What can hang from each mark:
J_572: J_164 J_274 J_318
J_932: J_274
J_434: J_446 J_572
J_446: J_164 J_434
J_318: J_572
J_164: J_446 J_572
J_84: J_318

Every row comes from one small tree of marks. Brackets hold a mark, then the marks that hang from it, in the order of their numbers. Every link used is in the known rows. Which tree was each row made from?
In the rows, 128 means zero.
Known rows:
{J_572 J_164 J_274}: [112 125 161 138 108 123 117 158 160 121 139 173 118 151 111  93  82 135
 115]
{J_572 J_164}: [115 125 156 155 110 126 148 160 142 116 159 147 112 156 126 116  85 145
 124]
{J_318 J_572}: [ 95 153 130 176 106 117 104 158 134 124 168 142 102 157 136 123  79 126
 127]
{J_164 {J_446 {J_434 J_572}}}: [125 141 141 175  94 122 131 161 144 117 219 146 110 160  97 152  72 169
 137]
{J_318 {J_572 {J_164 {J_446 J_434}} J_274}}: [104 156 153 198  98 123 129 158 158 122 179 172 113 159 122 116  76 137
 115]
{J_84 J_318}: [108 138 133 159 104 108 109 160 120 124 185 132 102 147 127 132  75 128
 127]
{J_446 {J_434 {J_572 J_318}}}: [111 140 147 180  99 115 118 162 144 121 176 146 110 148  91 128  74 160
 142]
{J_164 J_446 J_572}: [142 135 144 164  98 125 118 173 137 120 207 149 106 160 120 145  77 157
 123]
{J_932 J_274}: [111 136 131 124 118 112 109 157 128 129 194 131 110 149 128 138  59 132
 146]
{J_434 {J_446 J_164} {J_572 J_274 J_318}}: [117 143 165 197  95 128 105 166 170 134 165 175 127 121  90  80  70 135
 133]
{J_446 J_164}: [123 137 143 165 103 123 121 162 141 121 199 139 114 145 110 114  69 140
 132]
{J_164 J_446 {J_572 J_274}}: [141 135 147 152  96 123  96 171 150 124 193 167 110 157 109 129  74 150
 116]
{J_164 {J_446 J_434} {J_572 J_274 J_318}}: [140 141 152 191  89 116 106 174 173 126 204 167 111 158  97 124  62 163
 119]
{J_446 {J_434 {J_572 J_164 J_274}}}: [113 138 163 166  99 123 126 158 145 118 164 166 117 146  85 126  79 156
 134]
{J_434 {J_446 J_164} {J_572 J_318}}: [120 143 162 208  96 129 127 168 157 130 177 157 123 124 101  96  73 143
 140]
{J_318 {J_572 J_164}}: [ 99 151 146 191 106 122 137 159 137 121 165 151 107 156 141 119  85 131
 121]
{J_572 {J_164 J_446} J_274 J_318}: [122 127 156 190 101 114 127 165 189 127 174 173 119 156 115  79  74 148
 112]
{J_446 {J_164 J_572}}: [137 137 153 171 100 126 120 171 136 122 196 147 114 141 111 119  73 142
 127]

Write each row's tree:
[106 156 149 209  99 124 152 160 145 119 192 154 109 162 133 133  79 144
 121]	{J_318 {J_572 {J_164 {J_446 J_434}}}}
[142 142 152 178  91 126 130 172 143 118 215 151 106 162 105 158  68 169
 127]	{J_164 {J_446 J_434} J_572}
[114 138 160 183  98 118 125 161 156 121 165 165 117 145  87 114  76 158
 134]	{J_446 {J_434 {J_572 J_164 J_274 J_318}}}
[135 136 153 181  99 119 103 172 156 128 188 159 117 138 105  95  68 138
 122]	{J_446 {J_164 {J_572 J_274 J_318}}}
[125 141 164 185  98 133 128 170 162 128 175 149 116 137 113 107  60 139
 131]	{J_434 {J_446 {J_164 {J_572 J_318}}}}
[105 155 144 201  97 111 125 160 134 126 193 158 108 148 134 124  78 123
 113]	{J_84 {J_318 {J_572 {J_164 J_446} J_274}}}
[124 141 166 179  97 133 118 169 168 130 169 158 118 136 107  99  59 135
 128]	{J_434 {J_446 {J_164 {J_572 J_274 J_318}}}}
[124 142 143 169  93 122 120 160 151 118 213 155 112 159  92 144  70 165
 134]	{J_164 {J_446 {J_434 {J_572 J_274}}}}
[140 134 144 177  95 115  94 175 166 128 195 165 110 156 112 111  71 152
 115]	{J_164 J_446 {J_572 J_274 J_318}}
[ 97 155 133 182 100 107  96 159 127 129 179 151 103 145 130 122  75 114
 118]	{J_84 {J_318 {J_572 J_274}}}
[127 148 159 195  93 126 136 162 139 118 210 152 121 137  79 133  69 159
 142]	{J_446 J_164 {J_434 J_572}}
[115 138 158 191  99 119 140 162 147 119 174 152 114 148  94 126  78 163
 138]	{J_446 {J_434 {J_572 J_164 J_318}}}
[124 141 167 167  98 136 119 167 161 127 168 158 118 136 106 108  61 134
 128]	{J_434 {J_446 {J_164 {J_572 J_274}}}}
[122 133 165 163  98 126 137 158 172 119 179 177 120 160 100 113  73 154
 116]	{J_572 {J_164 {J_446 J_434}} J_274}
[122 132 162 200  96 114 134 164 194 125 181 174 120 157 104  88  68 156
 115]	{J_572 {J_164 {J_446 J_434}} J_274 J_318}
[102 153 142 201 101 112 135 160 121 124 186 144 104 147 141 130  81 123
 118]	{J_84 {J_318 {J_572 J_164}}}
[126 129 146 155 104 113  77 173 156 131 148 162 108 147 113  95  75 136
 119]	{J_164 {J_572 J_274 J_318}}
[115 138 160 173  99 124 141 159 136 116 174 154 114 149  92 138  80 161
 139]	{J_446 {J_434 {J_572 J_164}}}
[126 147 157 213  92 120 135 165 149 122 212 151 121 136  81 121  67 161
 141]	{J_446 J_164 {J_434 {J_572 J_318}}}
[110 140 151 154  99 119 103 157 143 120 166 160 113 147  81 129  74 153
 139]	{J_446 {J_434 {J_572 J_274}}}
[ 97 151 150 180 105 121 115 157 150 124 152 170 111 154 130 102  83 123
 114]	{J_318 {J_572 J_164 J_274}}
